Every row comes from one small tree of marks. The marks that hang from a mark follow it in brackets, in alphabetical order. Every link used is in the known rows. Which tree was each row made from?
Known rows:
fusu(gidom(koga(busu) ropas)): [-10  46 -22  35  18  21  14  -3 -10  -1  21 -14 -42   2  27  20  11  -3
  22  -7  18  54  22  -3 -31  -1   9 -13  23  25  48   9  13   6 -28  37
  52   7 -36  -3 -26]
nosi(ropas(fisi(koga(busu)))): [ -8  20 -45  74   3  48  34   5  -6  -3  15 -14  15 -22  18  56  14 -22
  33  33  23  30  16   1   1  24  17  -7  -5   0  47  18 -12 -20 -29  15
  55  12 -46 -41 -49]
fisi(koga(busu gidom) ropas): [-20  -9  -5  -1 -14  31  23  -9   6 -24  21  -3  -6 -21  28  51  17 -15
  40  27  20  19  -5 -10  -8  21  16  -1  27 -13  15  28   3 -68  10   1
  70  12   0  -6 -13]
ropas(fisi(koga(busu)) nosi): [-14  -3 -11  43   8  41  21   4  -4 -22  10 -13  -1 -40  15  60   9 -21
  38  23  27  23  14  -8 -11  34  14  -9   1   8  20  26  -1 -22  -9  13
  55  23 -40  11 -52]
gidom(fusu ropas): [-16  24  14 -34  25  18  16  -3  -2 -17  26 -19 -12  54  21  11  15 -10
   0  12  -9  30  21 -32  36  -8   0  -3  16  14  15  20  26  -9 -21  38
  89  -3 -76  13 -31]
fisi(koga(busu) ropas(nosi)): [-18  -1  26  39   0  29  19  -4  -6 -41   7 -14  -9 -22  25  62  14  -4
  39  18  17   8   7 -13 -31  28  16   0  27  -2   9  32   2 -49   6   0
  47  14 -35  42 -25]
busu(koga(fisi)): [-15  -9  39  40  25  29  33  -3  -4  -7  15 -16   8  40  32  24  16  -3
  20  20  19  31  -1 -14 -15  10  16  -1  -4  16   5  24   2 -10  21 -15
  76  -8 -20 -23 -14]
koga(busu fisi(ropas(nosi)) gidom): [-22  -8  29  14 -19  35  16 -11   0 -48  22  -8 -16  19  28  38  27  -8
  40   2  38   6  -2  -2 -31  -6  17  -1  10 -12 -18  35  28 -40  11   3
  33  20   1  29 -25]
gidom(ropas): [-16  26  30  -2  22  30  15 -14  -5 -23  31 -12 -13  36  18  26  15  -5
  16  18   2  28  14 -24  15  -5   9  -3   3  27  33  15   7  -3 -14  32
  95  -3 -63  -6  -8]
nosi(ropas(fisi(koga(busu gidom)))): [-12   2 -41  38 -14  55  30   1   1  -7  20  -8  20 -20  13  49  16 -33
  26  34  37  25   6   4   8   8  18  -1  -6 -13  32  21  -8 -42 -10  14
  61  16 -12 -59 -57]
koga(busu fisi): [-16  18 -16  45  23  28  33  -7  -4 -22  13  -7 -16  18  35  27  24   4
  35  11  11  37   2 -10 -25   2  16   1   5   7   7  19  19  -7 -24   7
  64   0 -13  10 -34]
fusu(gidom(ropas(nosi))): [-16  22  12  12  32  23   2  12 -14 -33   5 -21  -2  62  10  28  12 -10
   7  -3  26  18  23 -13 -14  -9   4 -17   6  41  44  16  10  -9   9  40
  56   3 -75   5 -19]
fusu(gidom(ropas)): [-18  25  -1   4  39  24  11  14  -9  -9  17 -14   0  55  19  21  14  -7
   6   7  14  30  21 -20   2  -7   5 -16   9  43  59   9   7 -13   5  38
  75  -3 -74 -20  -4]
busu(koga): [-12  -5  35  37  36  29  24  -9  -1  -3  14 -18   1  41  25  22   8  -6
  14  27  27  26   2 -15   0   7  13  -5  -4  19  28  20  -7 -30  29 -10
  85  -3 -11 -37  -4]
ropas(fisi(koga) nosi): [-18  -9  10  14   6  37  19   1  -1 -17  23 -14  20 -27  12  60  11 -22
  30  28  18  15   7 -23   3  31  13  -6 -13  13  48  24  -7 -23  15   8
  67  17 -75  -3 -37]
koga(fisi gidom): [-22 -10  10  -3   6  32  24  -9   2 -15  31  -1  10  40  29  24  28  -9
  22  12  22  22 -11 -22   7 -14  17   4 -13  10   7  22  19 -23   9   5
  74   4 -18 -35 -24]
fisi(koga(gidom) ropas): [-21 -19  29 -25 -12  32  18  -8   8 -19  32  -4  12  -7  26  53  19 -15
  30  29  11  12  -9 -20   9  17  16   3   9  -3  40  24  -4 -66  46  -5
  81   4 -32 -25   3]
nosi(ropas): [-10  28  -6  66  19  35  19 -12  -7 -10  26 -12  24  44  21  33  20  -6
  17  20  15  30   4 -13   8 -21  16  -4 -17  14  57  13  -4 -12   0   4
  67  -2 -40 -50 -16]
gidom(fusu koga): [-13  23  -2   7  14  10  14 -19  -2   9  34 -16  -9   7  36  19  17  -5
  16   6  -6  55   0 -37  18  -4   9  -2   1   0  39  20  16  -1 -19  11
  61  10 -48  -6 -26]
gidom(fusu ropas(fisi)): [-18  19  11 -21  18  32  19   1   1  -5  40 -16  -7  31  18  16  14 -22
   7  24   2  29  22 -34  46   7  -1 -14   3  11  36  19  29  13 -16  46
  94   8 -84   7 -32]
ropas(fisi nosi): [-18  -1  16  50  17  39  11  -3  -3 -17  29 -11   6   9  12  38  13 -16
  30  23  24  14   5 -20   6   6  13 -18 -24  18  44  20   8  -9  10  20
  67  17 -60  -9 -27]
ropas(fisi(koga)): [-17  -8  -1  15  12  41  26   4   2   4  28  -5  15 -35  18  51  11 -21
  30  38   5  25   2 -27  19  30  13 -13 -11  17  58  16  -9 -11  15  11
  87   7 -78 -30 -20]
fisi(koga ropas): [-22  -4  31   6   6  28  21  -7   1 -18  31 -11  10 -10  32  55  18  -7
  35  33  -5  20  -9 -21   0  29  16  -7  13   8  43  23  -8 -37  36  -9
  76  -5 -78  -1   9]

Which tree is each row?
[-20 -14  21   3 -17  32  15  -6   0 -43   8 -12  -9  -5  20  59  17 -18
  37  17  34   0   2  -7 -21  14  16   3  24 -12   1  36   6 -78  23  -1
  51  20  -2  18 -29] : fisi(koga(busu gidom) ropas(nosi))
[-17   0 -27 -13   9  23  20   1   4 -11   9 -10 -10  46  22  11  20 -15
  11  13  26  24   1 -24  28 -15   9   5  13 -10  -4  26  23 -41 -28  17
  72  14  26  -2 -44] : koga(busu gidom(fusu))
[-15  12 -29 -20   6  30  28   7   1 -12  18 -16 -16 -17  20  37   9 -24
  14  26   1  34  29 -14  30  30   3  -3  27   2  10  25  20 -14 -37  45
  80  12 -70  26 -62] : gidom(fusu ropas(fisi(koga(busu))))
[-15  10  22  -8  -7  33  17  -8  -8 -51  16 -14 -23  35  19  28  20 -13
  23  -9  35  14  24  -4 -17 -17  10   6  10  -5 -42  33  39 -25 -26  37
  57  15 -12  27 -63] : koga(busu fisi gidom(ropas(nosi)))
[-15  -6 -12  -6   4  30  27  -2   2 -15   6  -7  -4  -4  22  42  15 -17
  26  23  24  19   1 -11   1   8  17   9  16   0  11  24   3 -70  -9   5
  75  13  16 -23 -44] : fisi(koga(busu gidom))
[-19 -17  79  41  12  32  21 -10  -8 -40  23 -23   2  31  31  39  18  -1
  31  12  34  14  -2  -8 -33  17  14  -6   6   2  -3  37   4 -34  49 -18
  54   1 -42  20   0] : busu(koga(fisi(ropas(nosi))))
[-20   4  20 -68  -2  23  23  -5   0 -22  32 -13  -4  56  28   7  26 -15
  -5   1   8  20  15 -24  36 -21   3   6  10  -1 -13  27  38 -21 -10  35
  76   4 -53  11 -48] : koga(fisi gidom(fusu ropas))
[-20   7  23  48   3  29  17 -12  -7 -49  20 -13 -14   7  30  43  23   3
  48   3  21  18   2  -6 -45   8  16  -6  15  -2  -8  31  21 -13  -4   0
  36  12 -27  51 -22] : koga(busu fisi(ropas(nosi)))
[-10  48   3  -3   7  18  16 -21  -5  -6  31 -22 -46   0  30  14  11  -6
  17  -5  -2  54  26 -18  10  -1   4  -2  25  -7   3  20  29   8 -61  37
  63  14 -36  34 -52] : gidom(fusu koga(busu) ropas)
[-23  -3  38  39   2  32  13 -10  -5 -45  33 -11   6  25  32  42  23   3
  38   5  12  13  -5 -17 -23   4  15  -7  -2   6  18  29  16 -13  25  -2
  48   5 -69  22  -4] : koga(fisi(ropas(nosi)))
[-10  41   6  32  -3  27  23 -22 -10 -15  41 -14 -47 -13  36  24  19   0
  35 -10   2  54  18  -7 -26  -1  13   3  15   4  -4  21  28  18 -50  27
  55   7 -41  17 -50] : gidom(koga(busu fisi) ropas)
[-24 -20  23 -47 -22  22  10  -2   4 -36  15 -16  24  11  20  47  19 -23
  17  16  19  -1   2 -31  21  11   7   3  20 -20   5  37  14 -76  26   3
  61  17 -49  25 -27] : fisi(koga(gidom(fusu)) ropas(nosi))
[-18  16  -8  17  35  37  13  15  -4   0  29  -9  -1  25  14  22  12 -23
  15  20  17  29  19 -14  11   6   5 -32  -1  45  81   7   8   5  16  48
  72   2 -85 -30  -4] : fusu(gidom(ropas(fisi)))
[-18  15  22  59 -14  24  14 -26  -9 -33  36 -18 -30 -27  38  43  24   5
  53  -9  15  33  -3  -6 -57  10  18  -3  10 -10  -6  28  24   0 -11  -5
  21  17 -33  52 -25] : gidom(koga(busu fisi(ropas(nosi))))
[-15   0 -37  32  12  39  30   3   3  -2  18 -10  -4 -35  22  50  11 -19
  35  38  15  28   5  -8  -1  35  15  -7   2  10  39  19  -4 -17 -16  15
  73  12 -34 -10 -38] : ropas(fisi(koga(busu)))
[-18  -1  39 -16  -3  48   7  -8   1 -29  40  -9  -7  19   5  32  11 -31
  17  15  36   4  22 -17  26 -10   7 -10 -17   8  14  26  22 -15  11  38
  83  23 -48 -13 -37] : koga(gidom(ropas(fisi nosi)))
[ -9  46  -5  34  14  21   3  -2 -16 -19   8 -19 -37   9  18  26   9  -7
  23 -20  31  45  26  -2 -39  -5   6 -12  20  25  33  17  20   3 -30  38
  35  18 -39  18 -40] : fusu(gidom(koga(busu) ropas(nosi)))
[-14  28  11  14   5  17   9  -1 -18 -22  26 -21 -12  12  28  25  20  -4
  19 -24  21  47  20 -10 -35  -7   9 -13   4  27  39  19  21   7  -4  32
  34   8 -94  16 -29] : fusu(gidom(koga(fisi) ropas(nosi)))
[-13  -6  64 -24  17  35  20  -8  -1 -15  24 -15 -15  57  14  18   7 -20
   6  21  39  10  16  -8  20  -9   7  -2   4   9  -5  27   9 -48  28  15
  98   4  -2 -38 -18] : busu(koga(gidom(ropas)))
[-17  13  24 -18  13  32   9   0  -5 -24  27 -18  -2  31   9  22  10 -23
   7  13  10  19  31 -25  35   3  -1 -10  -4  10  26  26  29   6 -14  46
  74  15 -89  29 -47] : gidom(fusu ropas(fisi nosi))
[-15  -3  77 -40   4  26  11  -6  -4 -30   9 -27  -5  73   8  16   7 -27
  -5   6  40  10  30 -20  28 -16  -2   4  14  -1 -27  39  24 -51  14  25
  81  13 -17   6 -49] : busu(koga(gidom(fusu ropas(nosi))))
[-20  14  20   3 -12  14  19 -24  -3  -1  46 -14 -12  -5  50  23  27   5
  30   2 -17  47 -11 -29  -3   9  10  -5   8 -13  24  22  28   0  -9  -1
  41   5 -77  28  -8] : gidom(fusu koga(fisi(ropas)))
[-23  -7  -7 -18 -12  22  26  -5   5 -25  24  -8 -12  29  38  17  31 -13
  27   8  17  15  -4 -14   3  -2  10   3  23 -22 -15  31  34 -41  -6   9
  55  11   2  30 -25] : koga(busu fisi(ropas) gidom(fusu))
[-23  -8   4  13  -9  31  25 -11   4 -28  29  -3 -15  14  37  30  30  -7
  43  12  27  17  -9  -6 -20  -1  17   1  13 -10   3  25  24 -39   8   3
  53  10   3   5 -13] : koga(busu fisi(ropas) gidom)
[-11  36  14  49  -1  39   9 -20  -9 -19  41 -17 -42 -38  16  33   7 -20
  39   2  21  37  28  -7 -14  10  10 -13  -4   6  23  22  23  17 -44  37
  51  29 -49  24 -49] : gidom(koga(busu) ropas(fisi nosi))
[-17 -16 -29   3  -8  42  29   3   8  -4  20  -1  -3 -32  17  46  13 -29
  33  34  32  18  -1  -5  13  25  17  -3   3  -7  29  23   2 -46   1  18
  74  21 -11 -32 -43] : ropas(fisi(koga(busu gidom)))
[-16   8  18   7  -7  48   9  -4   1 -32  27 -10 -25   7   5  30  11 -31
  27  14  46   2  27  -3   5  -3   9  -6   0   3   9  28  29 -18 -19  45
  72  29 -17   2 -55] : koga(busu gidom(ropas(fisi nosi)))
[ -18    9    6  -46    9   33   24    3    2   -4   29  -19    6   -7
   21   40   12  -28    6   28  -11   30   23  -29   48   28    1  -11
   10    8   36   22   17  -10  -15   39   88    7 -111   13  -42] : gidom(fusu ropas(fisi(koga)))
[-15  31  11  -8  -5  28  14 -16  -4  11  55 -14 -26 -13  25  17  12 -19
  17  10  -7  50  20 -28  40   7   3 -13   0   0  38  18  32  23 -33  42
  73  14 -87   7 -34] : gidom(fusu koga ropas(fisi))
[-19 -26  16   2 -14  41  14   3   2 -21  25  -7  22 -19   8  57  14 -32
  25  27  36   6   2 -22  18  15  15  -6 -18   0  28  30  -2 -51  29   9
  73  27 -47 -28 -42] : ropas(fisi(koga(gidom)) nosi)
[-13  41  22  32  -5  27  16 -24 -16 -33  32 -24 -44 -10  29  33  16  -1
  32 -19  13  42  24  -6 -38  -1  11   3   8   3 -22  28  30  16 -50  30
  36  16 -40  46 -58] : gidom(koga(busu fisi) ropas(nosi))
[-13  29  21 -28  -7  15  19 -18  -6  -6  49 -20 -22  12  40  17  22  -2
  13 -10 -18  57  20 -27  17  -4   4   3   8   1   5  21  34  19 -33  34
  63   3 -83  28 -45] : gidom(fusu koga(fisi) ropas)
[-19  12  42   6 -21  12  10 -22  -6 -24  40 -19  -8  -1  42  35  24   0
  31 -11  -6  39   1 -25 -13   3  10  -2   8 -17   4  31  30  -5   3   3
  27  13 -75  53 -21] : gidom(fusu koga(fisi(ropas(nosi))))
[-17 -11  86 -19  -2  34  19  -6  -6 -40  17 -17  -7  52  15  23  13 -17
   9   0  50   9  22  -8  -7 -10   8   3   1   3 -39  39  25 -34  30  14
  68   6 -22  -5 -45] : busu(koga(fisi gidom(ropas(nosi))))
[-25 -31  57 -18  -4  21  29  -4   9 -17  21 -14   9  51  37  19  24 -16
  13  17  28  16  -6 -18  14   2   7   0  18 -16 -17  37  21 -52  41  -5
  68   4  -7  -2 -10] : busu(koga(fisi(ropas) gidom(fusu)))
